Known rows, with every way that one mark hangs from another
(fadiv (remapo kikanan)): -3	94	-37	-30	-59	-211	174	-166	-14	-18	108	-19	73	-1	42	103	-36	-12	-89	0	53
(fadiv (remapo (reri (rodu redur)))): 308	-11	31	-216	272	-17	159	-30	44	17	80	68	21	51	-84	101	-357	-550	-87	-105	287
(remapo kikanan): -39	18	-4	51	67	-160	63	-56	-28	51	68	-29	71	-26	-115	126	62	32	-45	-79	-10
(fadiv remapo): 51	71	-28	-82	-102	-53	116	-112	14	-71	28	9	-2	26	154	-11	-94	-35	-42	72	65
(fadiv (remapo kikanan redur (reri rodu))): 180	-52	-2	-295	290	-272	188	-92	19	108	96	14	45	103	-152	264	-110	-485	-21	-23	151
(redur (remapo (kikanan (rodu fadiv)) reri)): -76	-17	9	-108	75	-127	-12	-220	-6	259	177	-40	49	-54	-76	221	-227	-183	27	200	98
(rodu reri): -29	-26	17	24	30	88	-72	-26	-34	25	-91	13	31	-52	-15	-45	-188	-119	-38	-4	202
(redur remapo): -22	60	41	2	-118	22	14	23	12	-32	78	33	-7	-73	164	44	83	-65	-24	216	155
(redur (remapo fadiv kikanan)): -110	71	-3	23	94	-227	235	-71	-26	42	139	-5	99	-94	113	317	110	176	-62	93	218
(reri (remapo redur)): 103	-117	-26	-162	95	-61	9	38	11	56	46	46	-13	79	-2	-62	130	-54	32	80	93
(rodu (fadiv (remapo kikanan)) reri): -3	60	-54	-82	-28	-8	19	-174	-6	136	139	-5	68	-107	-31	-21	-244	-196	-92	-6	122
(reri (remapo fadiv kikanan)): -47	-44	-72	-48	248	-267	201	-108	-16	70	141	10	113	-8	-32	219	101	284	-72	-78	141
(remapo fadiv kikanan redur reri): 110	-177	-31	-180	389	-371	261	-83	-27	217	42	-14	68	96	-106	369	-99	-47	55	-75	196
(rodu fadiv kikanan reri): -26	-4	-61	-136	58	325	-260	-28	45	210	199	41	-37	-89	-218	-233	-213	-172	-7	-94	-140
(reri remapo): 39	-48	-22	-63	39	-14	-13	-16	21	-2	74	46	6	16	2	-48	82	53	-34	39	90
(kikanan (remapo reri)): 9	-49	79	-70	-63	-28	75	-160	2	171	96	35	-87	95	25	79	-231	-162	91	-111	90
(reri (rodu redur)): 141	35	43	-47	287	108	23	121	10	2	27	40	41	-25	-188	10	-90	-339	-69	-184	70
(kikanan remapo): -114	75	61	26	-187	35	63	-120	-17	85	82	18	-64	42	80	-28	-47	14	65	-120	-51
(redur (remapo fadiv kikanan reri)): 5	-44	16	-79	197	-298	254	-104	-8	125	155	16	80	-45	72	412	-62	13	-36	99	374

Rows
-48	55	20	-45	129	194	110	-142	-39	208	163	75	-5	1	-86	-91	-421	-6	-11	-377	125
(rodu (kikanan (remapo fadiv)) redur reri)
111	12	0	-199	234	-227	167	-142	30	45	138	18	68	38	-129	267	-160	-383	-85	-64	137
(fadiv (remapo kikanan (reri rodu)))
-54	-70	-92	-154	231	97	-25	-80	14	102	143	77	43	-21	-101	-66	-148	163	-66	-105	121
(rodu kikanan (reri (remapo fadiv)))
148	-198	-24	-228	319	-208	203	-33	0	167	-21	13	-6	124	6	248	-164	-75	102	-6	205
(remapo fadiv redur reri)
0	79	23	-39	22	143	-33	-73	-11	140	107	-7	18	-94	34	-47	-258	-178	1	153	96
(kikanan (rodu fadiv (redur remapo)))
17	-87	60	-271	316	-122	235	-88	9	228	84	48	-56	156	-35	286	-179	-276	144	-204	102
(kikanan (remapo fadiv redur (reri rodu)))
78	117	79	9	231	-29	97	82	-6	23	175	47	105	-122	-139	167	66	-370	-138	-40	229
(reri (rodu (redur (remapo kikanan))))
159	-163	8	-149	233	-266	101	-41	-19	200	39	-10	31	93	-184	211	-61	-244	46	-29	145
(remapo kikanan redur reri)
-4	8	-49	-153	269	3	-73	4	61	153	276	37	57	-78	-290	53	154	-191	-69	-110	-109
(reri (remapo kikanan) (rodu fadiv))
34	-130	43	-205	150	-177	257	-146	-17	247	60	28	-69	169	89	232	-223	-60	167	-129	168
(kikanan (remapo fadiv redur reri))
61	-120	-57	-222	157	148	-164	-5	13	138	102	84	-14	41	-168	-222	-43	-141	-8	-15	58
(rodu kikanan (reri (remapo redur)))
-36	-67	42	-106	92	-125	239	-204	-8	187	92	31	-50	101	104	231	-276	43	101	-168	162
(kikanan (remapo fadiv reri))
-123	58	60	10	-20	245	-62	-237	-72	286	12	-5	-5	-28	-78	-165	-593	-224	52	-186	86
(kikanan remapo (rodu fadiv redur reri))
235	77	-42	-127	-1	121	87	-48	42	80	164	37	-13	-38	38	-125	-254	-237	-52	-42	79
(rodu (fadiv remapo) redur)
166	29	-51	-133	148	293	-130	55	64	206	299	52	-46	-45	-259	-242	-140	-178	-13	-211	-211
(rodu fadiv kikanan redur)
187	-26	-91	-332	30	125	-52	-148	110	203	344	58	-87	46	-83	-99	-277	-256	18	-12	-127
(rodu (fadiv (remapo reri)) kikanan)
